Every row comes from one small tree of marks. The marks that hang from a mark follow it in brackets, in the order of their numbers. Every link used is in the known rows. Which tree was each row made from?
Known rows:
K27[K24[K947] K586[K54]]: [-43.4  34.1 -12.9   7.2 -21.1  15.1 -25.9 -26.9  20.2   2.1  35.5   6.3
  32.9  12.0   6.6  54.2  -5.8   2.7 -21.1 -10.1   3.4   0.3  -8.5   6.5
  19.0]
K27[K24[K947[K327]]]: [-22.6 -19.4  -6.5   5.8 -21.7 -34.3  -1.6  16.7  19.1  27.8 -11.8  -6.0
  42.5  10.2   7.3 -14.0 -16.1  12.5 -29.0  36.7  -5.4 -28.3 -25.7  -4.7
 -11.9]
K947[K24[K27[K586]] K327 K609]: [ -8.1  13.3  33.3 -19.5  30.9  37.2  -9.6  -1.4  -4.2   7.7   0.7  -3.2
 -23.2  -6.4   1.3  -5.4  -3.1  -6.0   4.9  29.5 -25.8  -8.7 -27.7 -24.1
  20.0]
K24[K27[K586[K54] K609]]: [ 19.5  34.7 -18.9   8.4  -9.6  27.2  11.8 -25.5 -27.2 -20.8  32.1   8.3
   0.0  -3.5  -2.0   1.9  15.1   1.1  24.3  -6.3  10.1  16.8  26.8  13.5
  -6.4]
K947[K24]: [  5.8 -30.9  30.5 -22.6  25.0  17.3  -9.8  -3.6 -16.2  -2.0   9.8  10.8
 -27.1   1.9  -9.0  25.0   0.9  -4.7   3.6  -3.3 -46.9  26.5  10.6  11.2
  58.2]
K27[K24[K947] K586[K54] K609]: [-25.7  54.0 -47.4  26.8 -25.4  24.0 -24.8 -17.8  11.5  -7.7  25.3   6.6
  46.7  15.4  -0.1  33.9 -32.6  -1.4  -5.4  17.3  18.7  -6.0   7.3   7.7
 -17.0]
K609[K947[K24 K327]]: [ -2.7 -55.5  25.8 -16.1  22.5  -4.3  -5.3  32.5   4.2  11.3 -31.7  12.7
   0.4  17.0 -13.6 -12.1 -10.5 -16.6   5.4   3.3 -17.3   2.0 -13.2 -18.2
  57.7]
K54[K586[K27]]: [ 20.9 -26.9  30.9 -34.6   1.1  -6.7  37.2 -17.6   0.7  -8.1  11.4  -3.8
 -45.8  -3.9  -4.2  19.3  75.4   9.1 -20.8 -59.5  11.9  26.3   2.0  12.3
   5.0]
K327[K947[K24 K609]]: [-17.9  -0.1  49.1 -32.2  23.2  12.6 -14.3   4.3   8.0 -21.8 -10.4  22.4
 -15.9  26.6 -10.8  15.0 -40.0  -2.5  18.4  29.1 -64.8  16.3 -10.0 -17.7
  63.8]
K586[K27[K24[K947] K609]]: [ 11.6  12.2 -54.3  29.9 -22.4 -24.7  -0.3  15.9  -3.7   7.9   0.0 -16.4
  13.1 -18.6   4.1 -10.3 -27.6   9.4 -15.7  18.5  25.7 -29.3  14.2   9.7
 -61.9]
K54[K586]: [ -0.1 -27.4  56.3 -33.5   1.4  -1.6  12.1 -18.9 -10.0 -14.6   4.5  12.1
 -22.8  24.2  -2.5  30.6  64.1  12.7 -18.3 -38.4  -9.3  40.6  -2.2  16.2
  56.5]
K586[K27[K24] K54]: [ 18.0  -3.8 -23.8  14.0 -30.8  10.1 -12.5 -12.5  27.5  19.8  32.3   0.8
 -21.3 -33.6   3.4  18.3  12.8 -13.5 -12.4 -30.7   7.9  16.6  20.3   1.4
 -21.2]
K327[K947[K24[K27]]]: [  6.8 -35.2  34.9 -29.5  -2.3 -13.0  22.4   1.3 -33.8  -5.6   7.1   5.3
 -14.3  11.2   7.2 -11.6   4.6  23.2 -20.9  17.4 -61.1  15.0 -18.3   7.1
  46.8]
K586[K27[K24[K947[K609]]] K54]: [-14.6  12.4 -10.2  23.0  -9.1  -6.9 -41.6  -5.4  42.8  15.9   4.0 -14.2
   4.6 -14.6   8.9   6.0 -16.2 -19.3  -8.6 -13.0   0.8 -12.4  -7.8 -11.3
 -40.3]
K27[K24[K947] K586 K609]: [-22.6  55.0 -43.8  17.6 -18.8   9.1  -7.6  -1.9 -17.1 -13.5   5.1   4.9
  31.9  11.7  -1.3  34.4 -40.0  21.6  -9.9  38.8  22.2 -15.1   3.8   6.9
   0.1]
K586[K27[K24[K947[K327]] K609]]: [  9.5   4.8 -61.5  28.8 -27.2 -20.2   7.2  29.1  26.9  26.0 -15.0 -22.2
  35.3 -23.0   4.5 -45.6 -30.4   6.1 -11.7  36.9  35.1 -50.3  -7.8  -6.6
 -87.5]
K947[K327 K609]: [  0.5  -4.5  37.3 -13.3  20.2  -3.9   0.8  15.6  32.2   3.0 -33.0   5.6
 -10.3   0.5 -14.5 -20.8 -15.8  -2.1  32.6  19.2 -13.8  -2.0  -5.0 -20.0
  13.5]
K586[K54]: [  4.5 -20.8  23.8 -13.8  -3.1   1.6  -5.1 -17.1  12.0  -3.9  19.3  17.6
  -9.0   5.4  -5.9   8.1  20.0 -10.8  19.8 -42.9 -17.5  32.8  19.1   9.4
  30.4]
K24[K27]: [ 27.0 -28.6  28.1 -10.6  -0.3 -28.8  32.2  -4.9 -43.7   0.4  -7.7  -1.6
 -29.4  -6.3   6.8 -18.3  31.8  26.7  -5.3  -8.4 -20.4  17.3  10.8  22.1
  26.2]
K27[K586]: [ -1.1  28.6  23.9 -29.5   3.2  20.5  28.3 -16.9  -8.4 -24.7  18.2  22.6
 -22.5   7.8 -18.6  39.5  17.8  24.2   4.4 -14.0  -7.5  20.1  14.7   6.7
  65.4]
K947[K24 K327 K609]: [ -2.7 -23.5  35.2 -17.3  34.4  27.4 -33.3  12.4  25.8  13.2 -18.5   8.9
 -13.5   1.0 -10.4  -7.4 -22.8 -23.2  22.1  25.5 -37.9  -1.6 -15.0 -27.8
  21.7]
K586[K27 K54]: [ 30.2 -19.0   8.5  -8.3  -3.5   2.2  14.7 -10.0  29.5   1.9  25.9   6.9
 -26.7 -25.8 -11.3  -1.9  40.4  -7.2  15.6 -63.5   1.4  19.3  32.2   8.0
 -15.6]
K54[K586[K27[K24[K947[K327]]]]]: [-17.2 -23.8  -7.8  -7.4 -26.1 -22.0   9.3   4.9  39.5  27.8  -1.3 -25.7
  20.7  -0.4  15.3  -6.2  47.8   5.4 -62.9  -6.7  31.6 -21.0 -45.0  -7.4
 -48.6]

Which tree is each row?
[-13.6   7.1 -14.8  15.8  -4.8 -21.9 -18.1  24.8  44.9  32.3 -23.8 -23.6
   9.6 -17.2   1.0 -25.2 -27.9  -3.3 -13.1  28.7   7.8 -45.4 -27.6 -22.8
 -56.7] -> K586[K27[K24[K947[K327 K609]]]]
[ 18.0  -4.4 -55.0  38.5 -25.4   1.8 -17.9  19.8   5.1   6.8   0.2   7.0
  -0.7 -18.3  -2.7  -6.5 -29.8 -27.8   9.0 -13.1  46.7  10.3  33.0  -2.3
 -20.3] -> K586[K27[K24 K609[K947]] K54]
[ -2.7   6.1 -33.9  11.5 -21.5 -12.6  -5.1  -4.3  -0.9  -2.1   2.3 -19.9
  12.0   3.9  13.3  12.8  16.3   4.7 -41.4  -0.5  34.3  -7.7  -5.9  13.4
 -52.8] -> K54[K586[K27[K24[K947] K609]]]
[ -3.9  59.6 -44.8  22.1 -28.4  49.6 -22.1 -16.7  10.7 -10.1  36.9  21.3
  12.2  -3.0  -3.9  41.3 -31.4 -11.7  12.8  15.5  20.8  20.7  25.1   3.5
  12.8] -> K27[K24 K586[K54] K609]
[ 11.9 -25.2 -18.1  12.6  -5.1 -49.7  31.7  21.3 -16.7  10.5 -28.5 -17.9
  40.3   8.5  15.3 -66.6   0.8  17.3   8.1  33.5   3.2 -36.7 -13.0   7.3
 -53.2] -> K24[K27[K609] K947[K327]]
[-29.0  55.3 -52.6  19.0 -21.6   7.3   1.2   9.8  12.9   5.9   0.1  -0.6
  52.6  11.9  -2.4  -0.5 -39.3  16.4  -4.5  54.3  29.9 -40.8 -16.4  -5.9
 -27.8] -> K27[K24[K947[K327]] K586 K609]
[  4.1 -30.1  37.7  -8.0  29.2   9.3 -16.1  13.0  -6.5  24.3 -20.7 -10.5
 -22.0 -10.8   8.5 -29.0 -10.8 -17.1   6.9  31.2 -43.1  -8.5 -23.5 -18.4
   9.3] -> K947[K24[K27] K327 K609]
[ 12.2 -15.8 -11.3  13.1   1.7 -51.5  22.7   7.4 -47.4  -6.8 -18.6 -18.2
  19.4   6.5  11.4 -38.5  -1.9  23.8   4.8  18.3  -5.4 -13.3   6.4  26.9
 -31.5] -> K24[K27[K609] K947]
[ -9.2 -24.8  22.5 -16.6  16.8  11.4  19.4  17.7 -26.7   6.7  -9.1   1.9
  -2.5   7.7  -2.7  -8.8  10.3   0.9 -12.6  11.6  -7.9  -6.6 -23.2 -11.4
  53.6] -> K609[K947[K24[K27[K586]] K327]]
[ -9.5  15.9  -2.8  13.9  -0.7 -23.8 -22.2  10.5  12.1   9.4 -16.1 -14.8
  -9.8 -14.6   7.5   1.4 -22.9   1.4 -18.2  10.4   3.0 -18.3  -8.4  -8.6
 -35.8] -> K586[K27[K24[K947[K609]]]]
[-10.5 -14.8  18.7  -9.6  14.9  26.7 -13.2 -12.7 -30.3  -8.7  16.6  12.7
 -10.6   6.3   2.1  26.4  19.3 -17.3  -7.6 -27.8 -18.7  29.2  -7.1   3.5
  65.9] -> K609[K947[K24[K27[K586[K54]]]]]
[ 36.2  -4.2  -4.9 -15.7  -1.4   4.9  27.9  -9.9  -3.3 -19.8   7.3  -1.2
 -33.5  -8.3  -6.0   6.3  48.7   2.1   5.0 -35.9  30.0  18.5  21.4  14.5
 -26.2] -> K54[K586[K27[K609]]]
[ 10.0 -23.4  47.8  -5.3  36.2  13.1 -26.6  -2.2 -39.9  -1.8 -12.1  -6.7
 -44.0  -7.1   6.9   1.5 -10.8  -9.9   3.1  12.1 -56.8  23.2  -4.8  -0.4
  39.4] -> K947[K24[K27] K609]
[ 23.3   5.8 -28.7  10.1 -26.6  13.1   3.6  -6.8  -7.1  -0.9  15.0  -7.1
 -20.1 -13.5   2.6  19.7  20.2  -2.4 -25.1  -6.4  41.4  17.9  10.7   8.7
 -31.2] -> K54[K586[K27[K24 K609]]]
[ 24.3 -35.8 -15.6   8.7  -2.3 -39.3  35.2  39.4 -33.0   5.1 -48.9  -2.6
  12.6   4.6   0.2 -65.0  -8.2   6.8  19.1  27.2  18.1 -12.7   3.0  -2.4
   2.4] -> K24[K27[K609[K947[K327]]]]
[ 31.6 -23.6 -38.5  11.6  -2.2  -9.4  15.7  28.5  42.0   7.2 -19.6   9.7
   9.6 -16.1 -12.1 -45.7  -0.7 -24.2  34.5 -21.4  50.9 -13.2  20.5 -15.8
 -55.8] -> K586[K27[K609[K947[K327]]] K54]
[-20.7  -9.8  31.0 -10.7  24.6 -31.6  -1.8  15.5  36.3   4.8 -43.0  -5.2
  24.4  18.1  -6.6 -26.2 -17.4   5.7  21.6  19.8 -10.1 -30.7 -24.9 -19.0
  -6.2] -> K24[K947[K327 K609]]
[ -3.7  25.9 -20.1   1.8   2.1  23.1   5.8  -3.8  -4.3 -36.4   4.5  30.8
  12.0  17.8 -21.1  22.6 -17.0 -10.4  38.0 -22.2  33.7  23.9  34.5  -2.4
  37.8] -> K27[K586[K54] K609[K947]]
[ -8.3 -12.5  51.8 -22.8  17.7  -7.3  -1.5   4.6 -23.5 -14.1 -15.2   3.8
 -22.0  13.0   4.1 -11.9 -19.6   6.3   2.3  33.1 -67.7  10.4 -18.3 -10.2
  45.3] -> K327[K947[K24[K27] K609]]
[ 42.1  -1.1 -35.9   8.2  -3.4  15.0   5.7  -4.5  25.7  -9.0  24.6   5.5
 -14.8 -26.6 -12.1 -13.5   6.7 -14.1  37.2 -36.9  21.3  12.8  48.5   8.9
 -50.7] -> K586[K27[K609] K54]
[ 21.5 -29.7 -26.1  10.9  19.0  16.9 -27.4   9.2   3.4  -2.1   3.9  10.0
 -11.9 -16.3 -16.4  -4.1 -16.0 -43.8  30.5 -30.7   8.6  16.5  34.5  -3.4
 -11.7] -> K586[K27[K609[K947[K24]]] K54]
[ -4.6 -16.8  41.8  -2.7  21.9 -47.5   3.3   2.3 -35.8  -4.7 -31.0 -17.2
  -2.9  10.3   9.4 -20.9   0.3  17.4  -1.6  10.9 -32.2 -10.9 -13.8   6.7
  -0.4] -> K24[K27 K947[K609]]
[ 30.1 -21.6 -30.8  15.1   0.8 -14.6   7.3  12.5   8.7 -14.3  -9.7  11.1
  -6.3 -11.0 -10.8 -17.2   1.0 -22.3  38.1 -38.8  37.7  12.9  41.9  -0.1
 -23.8] -> K586[K27[K609[K947]] K54]
[ -9.1 -24.0  31.9  -1.5  19.9 -46.5  10.5  17.0   2.1  14.7 -41.6 -22.5
  17.4   4.8  13.5 -51.7  -1.6  16.3   4.1  26.2 -15.5 -33.3 -33.6  -6.4
 -26.0] -> K24[K27 K947[K327 K609]]
[-24.4  25.8  28.1  -9.9  14.6 -16.8  15.6   3.5   0.3  -1.4 -22.6 -18.3
  17.9  11.8   8.3 -25.7   2.8  23.5   0.4  27.1  -8.3 -37.3 -38.8 -17.0
 -16.4] -> K24[K27[K586] K947[K327 K609]]
[-23.4   4.1  17.3  -0.1  -0.1 -17.5 -24.4 -10.2  16.2   4.4 -11.9 -17.9
  -8.4   6.8  10.0  29.1  15.4  -0.8 -44.2  -8.3   8.2  -2.8 -31.2  -0.6
 -22.6] -> K54[K586[K27[K24[K947[K609]]]]]
[  5.0  39.4 -16.0  -0.7   2.4  49.3   0.3 -22.7  12.2 -28.8  31.8  24.9
   2.6   3.4 -13.9  31.0  -1.9  -4.7  40.2 -21.1  21.7  18.5  37.2   6.9
  12.4] -> K27[K586[K54] K609]
[ -5.1  30.8 -21.7  10.3  -3.0  -4.7  11.7 -22.6 -21.9 -18.4  25.1  -7.2
  35.1  12.1   8.8  -5.3  11.3  10.7   7.4  -7.3  11.5  -9.5   8.4  16.4
 -31.9] -> K24[K27[K586[K54] K609] K947]
[ 10.4  14.2  18.6 -10.6  -9.3  16.4  17.5 -32.1 -17.1  -8.5  39.0   8.0
 -12.7  -2.7   8.5  16.8  42.5  12.3   1.9 -31.9  -6.5  27.7   9.7  12.5
  29.1] -> K24[K27[K586[K54]]]
[ -4.4  -9.8 -26.8  18.5 -24.9 -17.6 -16.7  -7.2  31.7  18.0  23.2 -13.2
  14.4 -19.7   9.3  10.7   6.3  -8.5 -24.2 -25.2   9.8  -6.7   0.8  11.0
 -42.3] -> K586[K27[K24[K947]] K54]
[ 16.1 -52.7  25.7 -16.8  12.1   2.7   7.4   8.1 -16.6  29.1   0.6 -10.0
 -10.1  -8.5   7.8 -30.7  14.7  -2.1  -9.3  15.7 -41.7  -2.2 -17.0   0.4
  12.3] -> K947[K24[K27] K327]
[  3.4  27.6 -13.3  -6.5   9.3   4.6  23.9   7.5 -32.4 -38.2 -19.1  27.0
  -6.5  20.5 -21.5  20.5 -19.9  14.0  32.1  -1.8  27.4  13.1  34.7  -2.2
  55.1] -> K27[K586 K609[K947]]
[  7.9 -57.7  32.9 -10.9  19.8 -20.5   3.6  14.6 -61.5   2.8 -22.2   0.6
 -23.6   6.7   6.4  -8.2   8.8   0.5 -12.9  -7.8 -40.6  21.0  -0.7   8.9
  65.1] -> K609[K947[K24[K27]]]
[ -5.2  25.8  38.5 -13.6  36.6  37.8 -20.3 -14.5 -37.1 -12.1  11.2   0.8
 -41.7  -1.2   3.8  25.2  -9.6  -0.7   7.9  13.3 -36.0  16.9  -6.7  -2.0
  53.6] -> K947[K24[K27[K586]] K609]
[-28.2  35.2  28.3   1.9  19.7  -3.4 -12.3 -29.0  -0.6 -16.5   7.7  -5.0
  11.5  12.1  10.1   7.7  11.5   1.6   7.3 -14.5 -12.9  -0.8 -15.8   0.0
  -5.8] -> K24[K27[K586[K54]] K947[K609]]
[-46.3  51.1   1.1   5.3  -0.6   2.7 -18.2   3.9  36.5   8.1 -19.4  -1.5
  27.9  14.6  -2.3  13.6 -40.8   7.4 -12.9  48.4   5.8 -34.6 -35.9 -26.0
   3.8] -> K27[K24[K947[K327 K609]] K586]
[-35.7  25.2 -12.2   1.8 -20.4   1.7   5.4   3.7  21.8  14.8   0.8   0.0
  43.9  14.3   2.6  13.5 -16.1  23.2 -32.5  32.6  12.4 -31.7 -31.1  -9.6
   4.6] -> K27[K24[K947[K327]] K586]
[ 30.1  16.7 -60.8  36.1 -28.8  21.7 -18.6  -0.8  19.2  15.5  29.2   1.5
  -7.8 -34.1  -1.5   1.3 -18.6 -21.0   7.8  -9.9  31.5  10.9  36.3   4.4
 -56.4] -> K586[K27[K24 K609] K54]
[ -1.9  -5.1  24.8 -12.8  11.2  44.7 -15.4 -32.9 -18.5  -2.7  49.5   4.9
 -17.6  -7.0   4.5  26.7  27.7 -14.3  -8.3 -24.0 -32.1  29.0   1.0   7.9
  34.6] -> K947[K24[K27[K586[K54]]]]
[  5.3  12.1 -13.9   9.6  -4.5   9.2  15.8  -4.6 -34.9 -26.0   4.1  14.5
   3.9  10.5  -4.9  -4.1   5.3  -4.0  23.2 -17.6  28.5  18.2  25.3   6.7
  25.3] -> K24[K27[K586[K54] K609[K947]]]
[ -2.9 -12.4 -32.0   8.2 -24.4 -33.6  11.6  25.5  32.6  35.1 -11.1 -21.1
  22.5 -20.5   8.9 -30.0   1.5  16.9 -34.2  15.4  18.2 -41.5 -24.4 -11.0
 -48.7] -> K586[K27[K24[K947[K327]]]]
[-15.8  39.7  -9.5   3.8 -23.3  43.7 -19.5 -26.5  14.4   0.3  44.4  20.9
   2.0  -0.2  -0.6  55.2  -2.4  -7.2 -11.7  -8.6  -0.3  26.5  12.3   2.8
  42.4] -> K27[K24 K586[K54]]
[ 19.0 -22.3  -0.8  -9.2   5.1 -19.7  31.3   8.6 -15.6 -21.4 -21.4   4.3
 -21.7   8.8 -12.6  -2.6  37.4  -4.7   1.0 -41.7  42.4  20.3  18.4   7.0
   3.0] -> K54[K586[K27[K609[K947]]]]
